Each row was made from one walk, in order. Every step used is in the known rows, and no mark comes twice. Write each row's walk.
In the rows, 128 means zero.
Known rows
supe-firu-rabo-podo-divemok-dufod-zikipal: [100 147 141 130 126 127 79 151 155 158 163 115 167 143 128 96 166 135 106 116 160 164 68 149 84]
dufod-divemok-podo-rabo-firu-supe: [96 187 139 148 93 111 114 116 150 143 168 133 153 169 120 106 141 142 125 135 175 129 105 115 110]
dufod-divemok: [110 134 128 145 113 125 112 134 156 123 121 128 137 150 136 122 117 135 141 155 135 124 108 132 113]
supe-firu-rabo-dufod-divemok-podo: [100 157 137 143 122 125 60 138 181 147 199 112 179 188 134 100 149 132 110 133 130 140 76 144 61]
podo-divemok: [123 137 129 121 102 112 149 122 99 150 143 121 127 150 119 146 148 116 129 117 134 121 119 118 148]
firu-rabo-podo-nuli: [118 135 127 129 136 147 120 150 108 152 147 103 166 163 108 116 148 118 132 141 150 119 99 153 96]
rabo-dufod-divemok: [93 146 128 164 118 139 100 138 168 124 135 106 128 150 114 103 121 134 127 139 114 133 92 120 79]
supe-firu-rabo: [135 149 135 111 149 124 70 148 163 132 181 122 172 139 141 125 171 121 106 128 129 133 102 164 92]
rabo-supe: [125 164 128 151 139 133 101 123 126 127 132 133 106 118 101 119 139 129 116 122 153 136 122 129 112]
rabo-firu: [124 153 128 147 133 126 116 132 136 103 126 120 144 115 117 125 149 129 111 122 153 141 112 127 94]
podo-nuli-ruso: [135 119 103 114 121 128 148 116 78 168 134 117 141 154 116 165 135 108 126 121 142 110 116 122 139]
dufod-divemok-podo-nuli: [105 130 121 138 76 117 138 109 109 152 145 134 138 198 132 132 96 134 147 144 156 120 101 115 128]
nuli-ruso: [132 112 112 126 139 129 134 119 111 158 125 121 154 141 130 148 136 121 126 128 137 116 128 119 134]
supe-firu: [137 132 131 117 137 114 97 133 153 125 153 132 146 130 144 127 144 111 113 122 130 141 105 152 117]
firu-supe-rabo-dufod-divemok-podo: [102 174 131 147 120 127 68 132 175 175 191 114 144 192 113 100 146 132 113 133 137 136 94 144 71]
dufod-zikipal: [114 147 127 137 116 132 112 141 127 126 100 132 117 90 122 118 111 145 129 116 139 161 113 120 107]
divemok-dufod-rabo-podo: [93 116 135 147 132 139 134 138 159 124 111 141 129 148 118 68 126 154 109 136 143 158 88 109 97]
rabo-supe-firu: [133 166 131 142 147 119 72 128 148 124 154 137 121 119 115 118 156 114 104 118 155 148 101 151 101]
divemok-podo-nuli-ruso: [125 110 107 119 96 119 162 93 62 188 151 130 149 191 125 155 111 120 133 115 158 115 120 102 152]
dufod-rabo: [116 145 130 129 128 125 130 145 142 110 114 147 132 132 116 107 134 137 114 135 125 146 103 115 99]
podo-divemok-dufod: [109 126 132 121 99 118 144 110 120 157 154 128 112 154 124 132 149 139 114 110 136 130 116 101 150]
divemok-dufod: [114 115 131 128 124 135 123 114 150 135 141 135 112 132 134 111 130 153 111 119 129 139 125 109 131]
podo-rabo: [117 149 133 106 120 124 143 132 128 134 137 134 123 122 128 124 147 128 119 124 125 121 129 107 147]

Write each row's walk
[96 158 134 136 103 115 137 127 136 124 141 137 128 148 106 111 167 148 91 111 152 154 83 91 102] : podo-divemok-dufod-rabo-firu
[127 152 133 132 154 132 87 149 154 166 156 113 153 156 112 101 159 111 121 138 153 134 105 176 93] : firu-supe-rabo-podo
[127 153 122 124 144 124 88 149 158 124 138 121 155 138 129 126 169 128 94 133 147 144 97 142 75] : supe-rabo-firu
[109 181 131 144 139 134 56 150 190 158 178 105 138 162 107 105 161 124 109 138 123 133 91 159 62] : firu-supe-rabo-dufod-divemok
[137 166 130 114 146 125 77 141 157 161 172 123 138 143 119 124 167 120 110 128 135 129 120 164 102] : firu-supe-rabo
[120 161 136 128 153 135 59 151 176 134 191 105 167 141 123 110 173 119 97 118 111 140 88 155 64] : supe-firu-rabo-dufod
[130 185 136 151 141 126 96 129 143 119 157 115 143 111 99 120 166 123 110 115 163 139 119 148 87] : rabo-firu-supe
[110 134 140 124 135 123 90 141 155 160 183 112 174 170 133 103 179 122 106 124 152 140 79 154 99] : supe-firu-rabo-podo-divemok-dufod
[122 176 131 132 150 136 67 145 170 163 183 106 132 146 102 109 170 117 99 118 118 136 106 155 73] : firu-supe-rabo-dufod
[133 143 114 120 150 132 101 140 116 197 159 104 164 176 105 131 164 95 120 133 164 121 97 170 101] : firu-supe-rabo-podo-nuli-ruso
[121 142 139 123 137 118 93 151 140 155 175 107 187 167 129 115 177 104 119 130 151 133 81 167 97] : supe-firu-rabo-podo-divemok
[119 201 140 127 132 122 112 132 142 126 163 123 138 107 102 117 182 124 103 111 157 130 121 126 112] : podo-rabo-firu-supe
[113 168 136 123 110 107 112 107 125 154 174 151 128 156 125 109 145 128 107 109 165 141 110 109 138] : divemok-podo-rabo-supe-firu
[125 135 138 128 156 131 79 155 160 138 164 111 188 150 135 102 163 113 118 138 146 138 88 175 83] : supe-firu-rabo-podo
[99 139 133 123 99 116 146 125 130 142 143 143 115 157 115 114 154 147 103 116 134 145 95 90 127] : podo-divemok-dufod-rabo
[110 120 133 143 114 121 158 133 98 155 120 109 146 164 113 116 136 107 144 129 155 126 102 132 135] : rabo-podo-divemok
[112 166 130 146 133 124 119 150 148 88 113 138 147 120 106 103 152 139 98 130 147 158 88 115 68] : dufod-rabo-firu
[108 160 133 140 145 151 86 148 153 138 170 98 151 140 105 108 160 137 109 123 107 127 109 130 69] : firu-rabo-dufod
